What can hang from each mark:
teka: faribi zazi
beba: biluti
letut: faribi
faribi: letut puvu risi teka
zazi: beba teka
puvu: faribi
biluti: beba

Known rows, with every way that one mark hangs from another:
(letut (faribi puvu risi (teka zazi))): [-14   1   2  46  33  -4  12 -24  -7   2 -31 -32  10   3  29   6   0  21
  -2  -2   9   1   8]
(teka zazi): [  2   9   9  -3 -15  -3   2  -3   8  -9 -25  -6  12 -14  10  -4   0  15
  -1  -6  -2   9  10]
(letut (faribi puvu risi teka)): [-17  -8   1  54  42 -11   7 -25  -9  11  -5 -30   9   9  19   5   1  21
  -2  12  11  -3   5]
(puvu (faribi letut)): [-10  -2   9  -1   8  -6 -16  -7   2  -2   8  -8   9  -3  -3  -8  -1  15
  -4  10  29   7  25]
(teka (faribi puvu risi) zazi): [ -4   3   3  44  32  -4  10  -7  -5   3 -44 -31  15 -24  35  -2  -2  17
   0  -8  10  -2   3]
(faribi letut puvu (teka zazi)): [-17   4   4  26  35  -4  -2 -25  -5  -5  -8 -18   7 -18  21   7   0  13
 -10   5   3  -1  23]
(biluti beba): [  1  -1  10  -8 -33 -10   5  -8   9   0  15  -4  -3  -7   1   1   1  19
   0   3  -9   3   8]
(faribi letut risi): [ -5  -6  -2  17  22 -12 -10 -13  -3  14   2 -13  14 -22   9  -2   1  16
   0  18   4   3  16]
(puvu (faribi letut risi (teka zazi))): [-18  -2   4   9  17   0 -17 -20  -4   6 -19 -22  10 -30  14   6   0  15
  -7   3  41   8  30]
(faribi risi (teka zazi)): [ -8   0   2  14   2  -5  -5 -18   0   8 -24 -17  13 -33  19   6   1  15
  -3  -1  12   6  12]
(zazi (teka faribi)): [-14   8   9  16  -8 -12  -2  -4   0  -7  -9 -16  12 -45  12   7   0  12
   1   7  21  14   2]
(zazi (beba biluti) (teka faribi)): [-17  18  19  18  -7 -23   2   0   7  -4 -19 -19  23 -34   1   3   1  13
  13   0 -13  17   0]
(faribi puvu risi): [ -5  -6   3  45  32 -14  -1  -9   0  11  -7 -16  16  -9  20 -10  -2  14
  -2  10  14  -7   2]
(puvu (faribi letut risi teka)): [-21  -9   2  16  26  -7 -24 -21  -6  15   6 -21  12 -23   4   6   1  15
  -7  16  42   3  27]
(faribi letut puvu risi (teka zazi)): [-16  -3  -1  39  46  -7  -4 -27  -6   7 -16 -25  12 -29  28   5   0  13
  -8   9  13  -3  20]
(teka faribi): [ -2   2   7  12  -4  -2   2  -4  -1   0  -8 -17  10 -16   7   3   2  16
   6   3  -2   4   5]
(teka (zazi beba)): [  2  21  10  -5   3  -8   8  -4  16 -13 -27  -8  21 -13   3  -3   3  15
   5 -10  -6   9   6]
(faribi puvu risi (teka zazi)): [-13   0   3  41  30  -8  -1 -21  -4   7 -26 -21  14 -28  31   3  -1  14
  -6   0  18  -3   9]
(letut (faribi puvu risi)): [ -8  -4   2  49  37 -13  11 -12  -5   7  -8 -26  11  21  20  -8   0  22
   1   9   5  -1   1]
(letut faribi): [ -4   1   8  12  -3  -3   9  -9   2  -4  -5 -13   7  19  -1  -3   2  22
   5   6 -10   9   5]
(teka faribi zazi): [  1   9   9   6 -10   2   8  -4   1  -9 -39 -19   8 -22  17   5   0  17
   3 -11  -4   9   8]
(puvu faribi): [ -6   0  13   1 -10  -4 -12  -1   6  -2   1  -6  11   1  -5 -13  -2  15
  -4   2  33   7  13]

Rows:
[-12  19  16   8   7 -12   8  -7   3  -2 -35 -25  19 -19   6   8   3  19
  12  -9 -41  11  17]
(teka (faribi letut) (zazi (beba biluti)))
[-13  19  11  15  14 -15   5  -5   8 -12 -16 -20  22 -39   5   9   3  12
   6   3  20  15  -2]
(zazi beba (teka faribi))
[ -8   1   0  44  48  -5   5 -14 -10   4 -38 -33  11 -28  35   2   0  17
   0   0   5   0  14]
(teka (faribi letut puvu risi) zazi)
[-23  18  19  44  23 -26   6  -3   6  -6 -18 -25  22 -23  12  -1  -1  13
   8   1  -8   9  -2]
(zazi (beba biluti) (teka (faribi puvu)))
[ -7  13   3  12  22  -8   1 -19   7   3 -30 -20  24 -31  11  12   4  15
   2  -5  11   4   8]
(faribi risi (teka (zazi beba)))
[-11  12  10   8  19  -5  -6 -13   8   0 -32 -22  23 -23   7   7   3  16
  -2  -9  45   8  15]
(puvu (faribi risi (teka (zazi beba))))
[-10  -7  -2  42  47 -14  -6 -16  -5  13  -1 -18  15 -14  20  -7  -1  14
  -5  19  10  -5  14]
(faribi letut puvu risi)
[-18  14  13  32   5 -28  -2  -2   5   9 -29 -26  27 -47  10   6   1  15
  13   4  -2  15  -1]
(zazi (beba biluti) (teka (faribi risi)))
[ -7  -5  -1  24  26  -6  -5 -12  -9  14  -9 -27  11 -31  14   8   2  18
   3  14   2   3  14]
(teka (faribi letut risi))
[ -6  20  19   7 -12 -12  12   1   9  -4 -43 -22  20 -13   6   3   2  20
  14 -17 -38  11   7]
(teka faribi (zazi (beba biluti)))
[-18   2   0  30  24 -15 -11 -14  -7   5  -9 -26  15 -58  19  10   0  13
   0  18  27  13  11]
(zazi (teka (faribi letut risi)))
[-18  14  18  30  17 -17   7 -15   8  -2 -27 -18  20  -6  12   2   0  15
   3  -9 -26   1  11]
(faribi puvu (teka (zazi (beba biluti))))
[-14  16   5  -3  24  -6   3 -23   7  -7 -13 -15  17 -26   3  15   5  14
  -1   2  -3   9  22]
(faribi letut (teka (zazi beba)))
[  0   5   4  20   3  -2   5  -6  -2   3 -46 -26  14 -35  25   2   0  18
   4 -10   7   7   6]
(teka (faribi risi) zazi)
[-16   4   4  56  36 -18  -2  -9  -6   4 -19 -28  16 -45  31   0  -2  11
  -2  10  35   5  -2]
(zazi (teka (faribi puvu risi)))
[ -8   7   6  32  34  -1   7 -12  -6  -8 -28 -26   7 -18  25   2   0  15
  -1  -2  -3   2  17]
(teka (faribi letut puvu) zazi)
[-14  13   5  55  51 -22   5  -9   2  -2 -23 -32  27 -41  23   5   2  12
   2   8  31   4  -6]
(zazi beba (teka (faribi puvu risi)))
[-17  20  10  40  42 -17   8  -6   4 -15 -16 -25  21 -30  15   5   2  10
   2   4  24   7  -4]
(zazi beba (teka (faribi puvu)))
[-12  -7  -1  51  55 -11   0 -15 -12  12 -12 -31  12 -23  26   1   0  17
   0  14   6  -5  10]
(teka (faribi letut puvu risi))
[ -6  19  20   0 -14 -16   6  -1  15  -4 -34  -9  22  -7   1  -5   1  16
   9 -13 -35  12   8]
(teka (zazi (beba biluti)))
[-17  -1   5  39  30  -6  10 -22  -6  -1   2 -23   5  23  11   4   1  19
  -2   9   0   0   7]
(letut (faribi puvu teka))
[-21   0   0  56  51 -18  -5 -15 -10   6  -9 -31  14 -48  31   5  -1  11
  -4  18  30   5   8]
(zazi (teka (faribi letut puvu risi)))
[-12  -7   1  27  12  -6   0 -23  -7  12  -4 -24  10   1   9  10   2  22
   2  12   7   7   8]
(letut (faribi risi teka))
[-21 -11  -3  45  56 -13 -11 -28 -10  16   8 -22  12 -21  21   5   1  13
  -7  22  12  -6  18]
(faribi letut puvu risi teka)
[-11   1   2  20   6  -1   7 -22  -5   4 -29 -27  10  -5  18   9   2  22
   2  -2   4  10  10]
(letut (faribi risi (teka zazi)))
[-20  -5   8   2  13  -4 -19 -19  -2   2  16 -13   7  -8  -4   4   1  15
  -6  13  35   6  29]
(puvu (faribi letut teka))
